Each row comes from the steps of one walk. Every step used is in the known rows, and no mark comes twice. Write the walk behind each row, first mark first.
Known rows
dipe tudi kilad dunir nunag laroseg guso: -9	143	131	-133	311	-210	-36	417	23	-12	-186	22	28	639	-113	-141	86	31	-137	349	-177	-177	-537	-406
nunag laroseg guso kago kilad: -330	-314	17	-90	93	-198	-97	289	365	24	-301	125	-282	490	-81	-214	-141	92	7	185	-152	-35	-309	-298
dunir kilad: -208	-141	375	-285	18	-241	-13	338	349	271	-227	196	73	229	-95	-18	-70	93	48	-48	-2	-24	-219	-154
laroseg nunag dunir: -173	-123	232	-212	71	-247	119	329	190	307	-374	135	-6	402	-51	-32	-114	214	234	-1	109	-130	-245	-189
dunir nunag laroseg guso kago kilad tudi: -296	-235	-168	-107	286	-183	-50	268	216	-111	-360	-16	-56	596	-155	-187	-134	90	-32	286	-150	33	-357	-233
tudi dipe: -265	-322	151	-95	174	-356	-67	340	232	338	-142	226	-65	351	-206	52	-87	39	243	-102	-109	-127	-238	-246
nunag laroseg pibu: -301	-115	136	-161	0	-157	-157	321	184	278	-391	259	-150	431	-86	-157	36	-27	168	209	-41	-291	-302	-181
kago kilad dunir nunag laroseg: 1	-104	12	-105	270	-307	163	436	165	144	-273	60	136	445	-334	-123	-162	54	-1	338	-165	-82	-404	-168
dipe tudi kilad kago: -115	-38	296	88	324	-435	-198	342	284	218	13	204	-49	391	120	17	-25	44	220	-149	-283	-101	-208	-387
guso kago kilad dunir: -201	-353	-20	-105	100	-411	-21	301	359	154	-207	150	-101	334	-251	-145	-211	196	-9	163	-231	25	-218	-210
tudi kilad: -152	-80	257	-150	166	-312	-114	324	318	365	-124	214	-156	403	-89	-36	-51	73	135	-1	-73	-86	-228	-317
dunir nunag: -116	-115	272	-236	201	-279	42	310	286	324	-304	130	-26	290	-205	-15	-204	112	169	143	-14	23	-321	-220
dunir kilad kago: -154	-126	416	-125	54	-319	-23	335	367	157	-210	164	160	158	12	-25	-136	29	134	-121	-89	51	-198	-141
nunag dunir kilad kago: -85	-77	422	-219	80	-382	96	403	331	97	-306	49	298	148	50	-47	-81	107	161	-102	-89	86	-270	-125
dunir nunag laroseg guso kago kilad: -203	-231	5	-116	221	-185	-2	308	298	-12	-380	41	-174	458	-117	-240	-227	97	-8	305	-147	62	-377	-280
guso kago kilad tudi dipe: -425	-514	-265	43	324	-424	-142	267	275	135	-107	128	-42	466	-211	0	-119	85	154	-109	-282	-41	-109	-202
dipe tudi: -244	-130	279	-138	195	-312	-149	332	241	346	-119	216	-98	392	-61	49	-48	116	157	-65	-152	-146	-243	-295
nunag dunir kilad kago guso: 27	113	369	-305	116	-388	70	417	327	66	-324	116	215	153	76	-65	-74	115	269	-284	-80	148	-337	-49
kilad dunir nunag laroseg pibu: -79	-31	38	-212	49	-189	18	351	23	140	-471	143	81	453	-265	-201	3	-25	25	466	-68	-220	-462	-171
laroseg guso kago: -371	-308	203	-221	-36	-197	-131	200	380	109	-332	168	-312	339	-62	-169	-157	158	26	114	-43	43	-285	-321
tudi kilad kago guso: 2	98	217	-83	227	-385	-140	333	357	186	-109	276	-137	349	71	-70	-104	46	327	-247	-148	47	-272	-263
pibu laroseg guso kago kilad dunir nunag: -24	-241	-8	-75	36	-269	91	263	307	-136	-441	93	-117	463	-262	-323	-209	343	-56	341	-42	53	-413	-345
laroseg guso kago kilad tudi: -411	-354	-97	-114	80	-198	-134	165	321	-3	-280	69	-180	525	-110	-144	-130	160	0	88	-177	39	-239	-267
nunag laroseg guso kago: -399	-246	101	-195	35	-171	-144	280	315	38	-355	147	-297	433	-49	-196	-44	132	1	186	-44	-26	-342	-292
pibu laroseg: -157	-137	273	-123	-5	-293	-96	318	354	279	-323	304	-164	380	-154	-77	-43	290	237	-20	136	-149	-244	-286
guso kago kilad tudi: -381	-382	-121	-83	223	-357	-148	223	356	169	-210	124	-93	444	-158	-48	-142	157	81	2	-195	27	-139	-173

Write each row's walk
27	124	316	-217	101	-299	131	382	219	32	-351	179	188	254	160	-63	-94	150	303	-293	52	64	-267	-51 => laroseg nunag dunir kilad kago guso
-141	-68	387	-374	71	-295	95	400	305	238	-328	54	191	220	-68	-16	-30	162	92	-51	-15	1	-300	-135 => nunag dunir kilad
-136	-80	337	-297	42	-205	169	352	193	206	-360	104	182	305	-6	-15	-53	207	108	-60	138	-87	-233	-108 => laroseg nunag dunir kilad
-379	-450	-228	111	133	-299	-141	224	280	-121	-251	134	-159	631	-194	-149	-48	236	118	-35	-100	-109	-235	-353 => pibu laroseg guso kago kilad tudi dipe
-145	-59	123	-199	112	-147	-61	351	121	223	-459	185	-43	431	-140	-162	-33	-39	160	334	-23	-201	-385	-182 => dunir nunag laroseg pibu
-80	-13	180	-98	247	-400	-119	352	154	247	-13	178	-25	485	-121	-15	60	118	2	51	-232	-184	-309	-352 => dipe tudi kilad dunir
-152	-307	2	-39	-98	-266	-17	247	377	-100	-354	172	-220	492	-221	-315	-125	351	-52	207	-52	-33	-335	-351 => pibu laroseg guso kago kilad dunir
-240	-55	156	-281	87	-178	110	316	92	130	-370	62	303	444	-30	34	43	178	89	-75	114	-94	-212	-49 => laroseg nunag dunir kilad tudi
-267	-387	46	-86	161	-386	-89	269	438	252	-206	205	-222	310	-118	-120	-252	154	128	17	-204	29	-146	-232 => guso kago kilad
-49	-39	338	-198	-34	-222	157	370	227	124	-426	209	134	386	2	-99	13	378	166	-69	266	-164	-237	-166 => pibu laroseg nunag dunir kilad
107	172	315	-135	23	-317	123	390	251	-50	-410	264	138	312	146	-125	-32	322	362	-322	206	-22	-268	-122 => pibu laroseg nunag dunir kilad kago guso
-18	153	234	-8	360	-426	-232	370	276	185	4	280	-133	405	173	-19	-18	38	319	-312	-274	-43	-277	-329 => dipe tudi kilad kago guso
-273	-188	67	-256	226	-353	54	404	125	114	-232	-2	377	392	-167	102	101	81	115	-176	-84	-64	-262	-83 => nunag dunir kilad tudi dipe
-13	-94	-60	-108	116	-213	62	385	74	107	-415	104	93	500	-291	-238	-102	-33	29	453	-180	-215	-398	-167 => kago kilad dunir nunag laroseg pibu
-154	-32	257	-93	294	-339	-203	351	235	353	-20	204	-138	473	11	29	20	98	135	-75	-190	-168	-229	-384 => dipe tudi kilad
-190	-152	4	-64	131	-278	116	375	33	-5	-326	144	306	537	-103	33	154	298	199	-196	184	-225	-188	-138 => pibu laroseg nunag dunir kilad tudi dipe
-144	-129	230	-26	-23	-205	-6	270	239	273	-332	367	-195	476	-91	-63	-61	312	262	-23	245	-226	-168	-278 => pibu laroseg nunag
-385	-307	-35	-75	242	-340	-100	305	146	263	-141	151	55	472	-262	110	13	27	204	-132	-100	-140	-206	-190 => kilad tudi dipe
63	3	160	-192	222	-350	64	351	178	226	-192	91	64	393	-252	-86	-97	101	-5	258	-91	-16	-395	-293 => tudi kilad dunir nunag
-275	-240	-7	-84	182	-267	-78	278	295	252	-194	129	17	507	-199	29	-114	75	134	-18	-160	-83	-190	-171 => kago kilad tudi
-84	-56	170	-172	116	-351	-48	341	236	270	-117	191	-35	441	-216	-79	-18	120	5	151	-100	-92	-300	-288 => tudi kilad dunir
-124	-231	-188	-87	148	-292	-6	327	138	19	-445	114	-23	439	-237	-310	-121	41	-16	481	-238	-104	-366	-173 => guso kago kilad dunir nunag laroseg pibu
